What can hang from each mark:
k_299: k_26 k_406 k_760 k_930
k_128: k_406 k_579 k_760 k_930
k_406: k_128 k_299
k_26: k_128 k_299
k_760: k_128 k_299
k_579: k_2 k_128

Each row was made from one small tree. The marks that hang from a mark follow it in brackets, in the order of their numbers. Every link used is in the known rows. Write each row's tree.
Known rows:
k_299[k_26 k_930]: [ 0.14 -0.05  0.06  0.05 -0.12  0.21  0.11  0.14  0.07 -0.01  0.01  0.01
  0.00 -0.06 -0.06  0.00  0.16 -0.05  0.25  0.02]
k_406[k_128[k_760]]: [-0.02 -0.18 -0.04  0.05 -0.01  0.17 -0.01  0.27  0.15  0.01 -0.24  0.03
 -0.21  0.13 -0.06 -0.18  0.04  0.18  0.50  0.34]
k_579[k_128[k_406[k_299[k_26]] k_930]]: [ 0.00 -0.20  0.03 -0.03 -0.04  0.10 -0.03  0.31  0.02 -0.07  0.55  0.15
  0.38  0.13 -0.04 -0.19 -0.05  0.23  0.27 -0.17]
k_579[k_128[k_406[k_299] k_760]]: [-0.06 -0.25  0.00 -0.01 -0.01 -0.04 -0.11  0.24  0.29 -0.14  0.18  0.13
  0.28  0.20  0.01 -0.57 -0.21  0.31  0.29  0.19]
k_26[k_128[k_406[k_299] k_579 k_760]]: [-0.07 -0.22 -0.02  0.00  0.09 -0.09  0.08  0.23  0.43 -0.35  0.59  0.06
  0.27  0.26  0.01 -0.04 -0.12  0.24  0.07  0.49]
k_406[k_128]: [-0.02 -0.09 -0.03 -0.02  0.03  0.19 -0.05  0.15 -0.01  0.15 -0.09  0.00
 -0.07  0.05 -0.07  0.19 -0.06  0.01  0.35  0.05]
k_128[k_579[k_2] k_760]: [ 0.03  0.00  0.02  0.06  0.07 -0.09 -0.01  0.16  0.24 -0.32 -0.27  0.21
 -0.42 -0.01  0.05 -0.41 -0.17  0.09 -0.13  0.53]
k_406[k_299[k_26[k_128[k_579[k_2] k_760 k_930]]]]: [-0.11 -0.12 -0.10  0.00  0.06  0.09 -0.06  0.28  0.20 -0.25  0.31  0.13
 -0.04  0.08  0.00 -0.40  0.07  0.25  0.23  0.19]
k_406[k_128 k_299[k_26 k_760]]: [-0.06 -0.15 -0.22 -0.02  0.00  0.26 -0.14  0.12  0.20  0.01 -0.04  0.12
  0.15  0.06 -0.05 -0.33  0.19  0.11  0.87  0.26]
k_406[k_128[k_579]]: [-0.02 -0.08 -0.06 -0.03  0.09  0.10  0.03  0.14  0.07  0.03  0.07  0.14
 -0.23  0.09 -0.05  0.42 -0.09 -0.10  0.23  0.34]
k_760[k_299[k_26 k_406[k_128[k_930]]]]: [ 0.13 -0.25 -0.01  0.11 -0.01  0.18 -0.01  0.50 -0.51  0.11  0.43  0.17
  0.53  0.02 -0.09  0.28  0.01 -0.07  0.48  0.04]
k_299[k_406 k_930]: [ 0.28 -0.06  0.24  0.13 -0.06  0.22  0.10  0.31  0.24  0.00  0.00 -0.05
  0.17 -0.08 -0.03  0.03 -0.26 -0.11  0.00 -0.04]
k_299[k_26 k_406[k_128[k_579]] k_760 k_930]: [ 0.37 -0.23  0.06  0.09 -0.07  0.43  0.27  0.44  0.42 -0.13 -0.16  0.14
  0.07  0.00 -0.14  0.06  0.01 -0.16  0.72  0.64]
k_406[k_128[k_579[k_2]] k_299[k_26 k_760 k_930]]: [ 0.08 -0.02 -0.05  0.02  0.05  0.31 -0.21  0.36  0.46 -0.15 -0.17  0.24
 -0.21 -0.05 -0.01 -0.39 -0.16  0.00  0.66  0.43]
k_760[k_128 k_299[k_26 k_406 k_930]]: [ 0.26 -0.40  0.12  0.02  0.01  0.05  0.02  0.57 -0.29  0.11  0.38  0.02
  0.62 -0.03 -0.06 -0.08 -0.26 -0.20  0.40  0.06]
k_299[k_26 k_406[k_128[k_760]]]: [ 0.16 -0.37 -0.05  0.10 -0.08  0.32  0.23  0.23  0.02  0.03 -0.17  0.07
  0.24  0.01 -0.15  0.01  0.20  0.04  0.57  0.36]
k_26[k_128 k_299]: [-0.04 -0.15 -0.12 -0.06  0.05  0.01 -0.15  0.16  0.00  0.10  0.38 -0.15
  0.29  0.19 -0.01  0.16 -0.04  0.11  0.07 -0.01]
k_26[k_128 k_299[k_760]]: [ 0.04 -0.15 -0.15 -0.07  0.03  0.03 -0.13  0.24  0.25 -0.05  0.13 -0.15
  0.27  0.23  0.00 -0.22  0.02  0.17  0.39  0.27]
k_406[k_128[k_579 k_930]]: [ 0.02 -0.04  0.04  0.02  0.06  0.15  0.06  0.41  0.09 -0.04  0.24  0.15
 -0.37  0.11 -0.04  0.39 -0.04  0.00  0.23  0.22]
k_128[k_406[k_299[k_26]] k_579[k_2] k_760 k_930]: [ 0.08 -0.05  0.11  0.17  0.02 -0.06  0.02  0.43  0.28 -0.55  0.46  0.32
 -0.03  0.00  0.07 -0.42 -0.06  0.29 -0.09  0.45]
k_579[k_2 k_128]: [-0.01 -0.05  0.02 -0.12  0.06  0.09 -0.21  0.12 -0.08  0.11 -0.43  0.07
 -0.06 -0.03 -0.06 -0.49 -0.40  0.07  0.06 -0.19]
k_299[k_26 k_760]: [ 0.11 -0.09 -0.13 -0.01 -0.09  0.11  0.14 -0.01  0.10 -0.15 -0.22  0.07
  0.11  0.01 -0.06 -0.34  0.37  0.05  0.52  0.36]
k_579[k_2 k_128[k_406 k_760]]: [ 0.09 -0.18  0.11 -0.01  0.00  0.03 -0.09  0.31  0.12 -0.17 -0.34  0.09
  0.08  0.07 -0.05 -0.70 -0.42  0.29  0.07  0.17]

Which tree is each row?
[ 0.06 -0.10  0.00 -0.02  0.06  0.04 -0.09  0.35  0.30 -0.05  0.51 -0.05
  0.01  0.21  0.02  0.34 -0.18 -0.04  0.02  0.24]
k_26[k_128[k_579] k_299[k_930]]
[-0.06 -0.14 -0.07 -0.02  0.14 -0.13 -0.14  0.35 -0.06 -0.21  0.11  0.11
  0.05  0.17  0.01 -0.25 -0.28  0.12  0.10  0.44]
k_26[k_128[k_579[k_2] k_760[k_299]]]
[ 0.13 -0.19  0.06  0.05  0.03  0.14 -0.02  0.48  0.03  0.04  0.58 -0.15
  0.43  0.16 -0.02  0.21 -0.13  0.13  0.03 -0.12]
k_26[k_128[k_930] k_299[k_406]]
[ 0.16 -0.24  0.25 -0.03  0.03 -0.03  0.14  0.53  0.05 -0.13  0.47 -0.09
  0.20  0.07 -0.03 -0.08 -0.22  0.15  0.02 -0.01]
k_760[k_128[k_406 k_930]]
[ 0.07  0.15  0.14  0.04  0.08 -0.01 -0.02  0.32  0.07 -0.24  0.09  0.19
 -0.42 -0.07  0.05 -0.04 -0.22  0.02 -0.29  0.09]
k_128[k_579[k_2] k_930]
[-0.06 -0.09 -0.20 -0.10  0.09  0.09 -0.11  0.05  0.28 -0.22  0.05  0.11
  0.17  0.04 -0.01 -0.46  0.01  0.10  0.41  0.32]
k_406[k_299[k_26[k_128[k_579[k_2]]] k_760]]
[ 0.08 -0.08 -0.07 -0.03  0.06  0.00 -0.02  0.49  0.35 -0.25  0.48  0.01
 -0.03  0.29  0.03 -0.01  0.02  0.17  0.28  0.43]
k_26[k_128[k_579 k_930] k_299[k_760]]
[ 0.07 -0.01  0.01  0.04  0.08 -0.15  0.00  0.12  0.45 -0.42  0.48  0.22
  0.25  0.08  0.09 -0.10 -0.16  0.05  0.03  0.55]
k_128[k_406[k_299[k_760]] k_579]
[ 0.18  0.01  0.24  0.17  0.02 -0.09  0.12  0.52  0.30 -0.56  0.20  0.22
 -0.24  0.03  0.04 -0.29 -0.23  0.26 -0.27  0.49]
k_128[k_406 k_579[k_2] k_760 k_930]
[ 0.06 -0.15 -0.03 -0.08  0.02  0.11 -0.20  0.16  0.12 -0.13 -0.15  0.16
  0.40 -0.01 -0.04 -0.77 -0.31  0.21  0.35  0.06]
k_579[k_2 k_128[k_406[k_299[k_26 k_760]]]]
[-0.06 -0.10  0.04  0.11 -0.01  0.25 -0.24  0.47  0.49 -0.01 -0.01  0.06
 -0.22  0.10  0.03 -0.44 -0.15  0.22  0.62  0.19]
k_406[k_128[k_760] k_299[k_930]]
[ 0.27 -0.27  0.12  0.08 -0.03  0.31  0.26  0.40  0.34 -0.21 -0.08  0.02
  0.12  0.00 -0.12 -0.12 -0.13  0.00  0.21  0.40]
k_299[k_26[k_128[k_579[k_2] k_760]] k_406 k_930]
[ 0.31 -0.16  0.04  0.07  0.00  0.36  0.20  0.47  0.17 -0.20 -0.21  0.21
  0.01 -0.06 -0.13 -0.11 -0.01 -0.02  0.54  0.49]
k_299[k_26 k_406[k_128[k_579[k_2] k_930]] k_760]
[ 0.09 -0.15  0.16 -0.04 -0.04  0.07  0.05  0.41  0.03 -0.07  0.32  0.06
  0.18  0.16 -0.07 -0.08 -0.20  0.21  0.10 -0.13]
k_579[k_128[k_406 k_930]]
[ 0.22 -0.19  0.03  0.04  0.01  0.17  0.01  0.57  0.28 -0.11  0.34 -0.14
  0.41  0.20 -0.03 -0.16 -0.07  0.20  0.34  0.17]
k_26[k_128[k_930] k_299[k_406 k_760]]
[ 0.10 -0.28 -0.07  0.15 -0.05 -0.05  0.05  0.27 -0.25 -0.11  0.15  0.17
  0.48  0.05 -0.02 -0.26  0.12  0.04  0.34  0.39]
k_128[k_760[k_299[k_26 k_406]]]
[ 0.10 -0.06  0.07  0.09  0.00  0.00  0.07  0.14  0.30 -0.30  0.70  0.23
  0.26  0.00  0.04  0.24 -0.09 -0.06 -0.05  0.32]
k_128[k_406[k_299[k_26 k_930]] k_579]
[ 0.16 -0.36 -0.07  0.09 -0.03  0.24  0.31  0.21  0.10 -0.09 -0.01  0.20
  0.10  0.05 -0.13  0.23  0.16 -0.07  0.46  0.62]
k_299[k_26 k_406[k_128[k_579 k_760]]]
[ 0.26 -0.31  0.09 -0.05 -0.06  0.08  0.27  0.48  0.16 -0.27  0.19 -0.02
  0.29  0.07 -0.09 -0.42  0.16  0.18  0.54  0.35]
k_299[k_26 k_760[k_128[k_406 k_930]]]
[ 0.40 -0.27  0.24  0.00 -0.02  0.20  0.15  0.59  0.51 -0.09 -0.22 -0.13
  0.19 -0.02 -0.05 -0.56 -0.34 -0.03  0.49  0.28]
k_299[k_406 k_760[k_128] k_930]
[ 0.04 -0.22 -0.07  0.11  0.00  0.10 -0.03  0.50  0.00 -0.10  0.17  0.28
 -0.12  0.16 -0.04  0.08  0.03 -0.02  0.62  0.64]
k_406[k_128[k_579 k_760[k_299[k_26 k_930]]]]
